Each row was made from one walk, in order. Every step used is in the known rows, and no mark comes twice. Write each row's walk.
In the rows, zero is written as 128.
Known rows
bikiz pipus fiza geka tenag petis: [158  96 155 117  91 156 115 138 143 142 103 115 129 101 117 101 135 122
 141 156 158  63 119 129]
petis bikiz pipus fiza geka tenag gegi: [147  48 123 141  72 100 119 118 148 167 117 112 105  44 102 168 134 142
  82 146 158  71 149 130]
fiza geka: [159 108 159 139 112  99 128 161 121 164 113 113 104 133 120 164 129 119
 105 132 130  53 133 126]
petis bikiz pipus fiza geka tenag: [150  59 142 166  90 116 120 132 158 161  86 121 111 124 121 169 132 133
  80 166 171  76 142 123]
pipus fiza geka: [160 107 163 157 127 110 116 163 127 154 128 112 107 167 117 161 141  95
 109 162 160  83 130 120]
pipus bikiz: [133  97 145 164 117  93 109 134  97 156 102 114  98 163 154 159 118 129
 100 119 204 124 132 116]
petis bikiz pipus fiza: [132  87 136 120 109  84 104 138 145 161  91 121 101 174 153 141 124 130
 127 184 206 170 127 105]
tenag geka bikiz pipus fiza: [143  59 122 145 116 114 137 144 116 180  89 114 130  20 138 145 134 114
 152 202 140 121 144 119]
geka tenag gegi fiza pipus: [126 130  99 102  81 146 170 146 107 140 113 122  85  69 148 132 110 138
 159 114 112  62 113 154]
bikiz pipus fiza petis: [144 117 154 130 124 126 127 149 127 148  93 128 100 202 143 100 122 116
 174 196 175 138 113 106]
petis bikiz pipus: [132  89 131 102  93  70 116 137 141 172  76 121 100 136 154 145 111 154
 120 156 180 141 129 111]
fiza petis bikiz: [136 137 143 152 100  74 102 149 117 149  80 118  99 201 142 159 111 156
 124 120 191 111 144 122]
geka fiza petis bikiz: [135 122 133 178  82 105 106 149 111 116  96 125 105 162 154 185 109 139
 169 110 186 113 170 141]
gegi bikiz pipus fiza geka tenag petis: [156 104 144 124  95 151 135 126 109 157 118 117 121 114 123 127 128 117
 149 150 201  88  82 114]
geka bikiz pipus fiza: [135  67 132 136 107 121 143 140 127 151  92 127 117  84 160 136 119 115
 153 196 186 139 123 109]
bikiz pipus: [138 100 140  90 108 103 133 146 129 169  91 124 101 120 151 122 114 135
 148 166 141 113 114 111]
gegi tenag petis bikiz pipus fiza geka: [145 113 168 116  86 121 114 148 131 150  97 104 117 116 126  94 132 130
 120 168 217 109  95 102]
geka tenag gegi fiza petis: [130 153 110 129  81 138 152 138  79 148 125 119  88  56 130 128 111 136
 162  96 136  49 115 133]
tenag petis bikiz pipus fiza geka: [157  92 158 112  93  96  93 146 149 152  94 106 120 160 127 108 133 131
 142 165 223 142 123 113]
bikiz pipus fiza geka tenag: [157  71 150 150 104 148 136 139 147 158 103 125 111 106 118 145 135 111
 106 175 131  49 128 123]
geka tenag petis bikiz: [125 132 126 117  70  96  81 131 123 135  87 110 124 104 139 151 112 173
 107  83 193  75 146 144]

Write each row's walk
[138 102 141 169 107 153 158 149  92 166  80 116 126  30 130 116 129 119
 153 203 143  79 116 107] => gegi tenag geka bikiz pipus fiza petis
[142 105 121 154 108 119 113 161  97 149 124 113 117  32 135 189 132 114
 168 126  94  71 177 151] => tenag geka fiza
[150 151 141 119  83 156 133 156  99 141 112 110 114  80 129 115 124 120
 154  97 152  34 105 133] => gegi fiza geka tenag petis
[134  71 127 117  90 113 155 138 122 162  77 127 117  50 163 141 108 139
 149 167 157 109 126 114] => geka bikiz pipus
[135 133 131 119  93 102 146 150 113 163  67 125  86 180 165 106 105 140
 185 158 203 158  98  96] => gegi fiza petis bikiz pipus
[132 129 128 153 100 166 157 173  98 131 100 118 110  54 145 160 126 120
 167 147  69  45 143 160] => gegi tenag geka fiza pipus
[142  87 142 158 106 137 145 143 119 141  77 129 117 129 153 118 114 120
 178 195 193 134 123 108] => geka bikiz pipus fiza petis
[130 146 135 103  86 129  99 138 112 133 102 115 124  84 137 131 115 156
 133  95 148  51 131 144] => geka tenag petis
[136 116 130 140  99 146 144 166 126 105 100 131 101 161 170 164 111 121
 192 140 125 102 153 161] => geka fiza pipus
[156  66 154 145 106  90 116 146 153 170  94 115 105 167 128 150 135 119
 106 185 192 130 132 107] => petis bikiz pipus fiza geka
[138 108 143 125  92  84 118 138 134 161  62 125  98 185 149 126 107 159
 144 154 191 134 129 110] => fiza petis bikiz pipus
[157  78 150 187 109 119 138 155 118 147 113 114 122  96 128 179 133 100
 113 161 178  77 144 124] => pipus fiza geka bikiz
[136 105 128  96 112  97 154 131  95 184 106 127  93 133 158 147 108 127
 153 162 182 137  75  96] => gegi bikiz pipus
[125 112  99 121  87 101 144 112  72 170 146 117  94  22 126 194 113 147
 106  88 156  53 107 131] => geka tenag gegi bikiz
[130  97 132 198 101 165 150 154  81 131  95 115 105  84 156 163 126 116
 145 133 125  79 149 155] => gegi tenag geka fiza pipus bikiz
[142 147 156 155 130 116 107 158 111 135 111 121 101 219 135 134 126 113
 151 161 183 113 126 116] => pipus fiza petis
[127  86  98  94  81 112 159 103  90 183 129 125  92   7 133 162 108 152
 128 120 149  73  92 118] => geka tenag gegi bikiz pipus
[136  97 144 159 116 113 131 144 118 140  78 120  93 229 168 142 112 133
 122 138 183 135 128 134] => fiza pipus bikiz
[150 113 148 158  83 113  80 139 136 135 105 105 128 133 113 160 135 139
  93 112 200  66 149 140] => pipus fiza geka tenag petis bikiz
[130 142 138 100  89  67  75 145 121 144  95 104 117 144 147 137 113 161
 133 103 217 131 135 128] => tenag petis bikiz
[150  89 142 112  61 112 109 129 149 156  74 113 127  85 122 132 120 165
 109 115 169  58 137 132] => fiza geka tenag petis bikiz pipus
[134 110 141  89  97  90  82 138 142 148  91 111 117 162 150  98 122 141
 158 166 234 183 117 112] => tenag petis bikiz pipus fiza
[124 100 102 150  83 146 160 125  91 140 106 118  79  96 160 136 109 133
 136 100 167  95 117 146] => geka tenag gegi fiza pipus bikiz
[154 102 151 177 109 137 120 148 129 144 120 118 112 121 110 176 139 107
  84 143 134  28 143 135] => pipus fiza geka tenag
[121 135 144  72  73 107 115 140 120 155  78 111 112  87 150  92 109 165
 133 142 203 121  90 105] => gegi tenag petis bikiz pipus
[162  78 162 130 121 121 132 154 143 163 110 119 104 149 125 128 138 100
 133 196 150 105 117 108] => bikiz pipus fiza geka
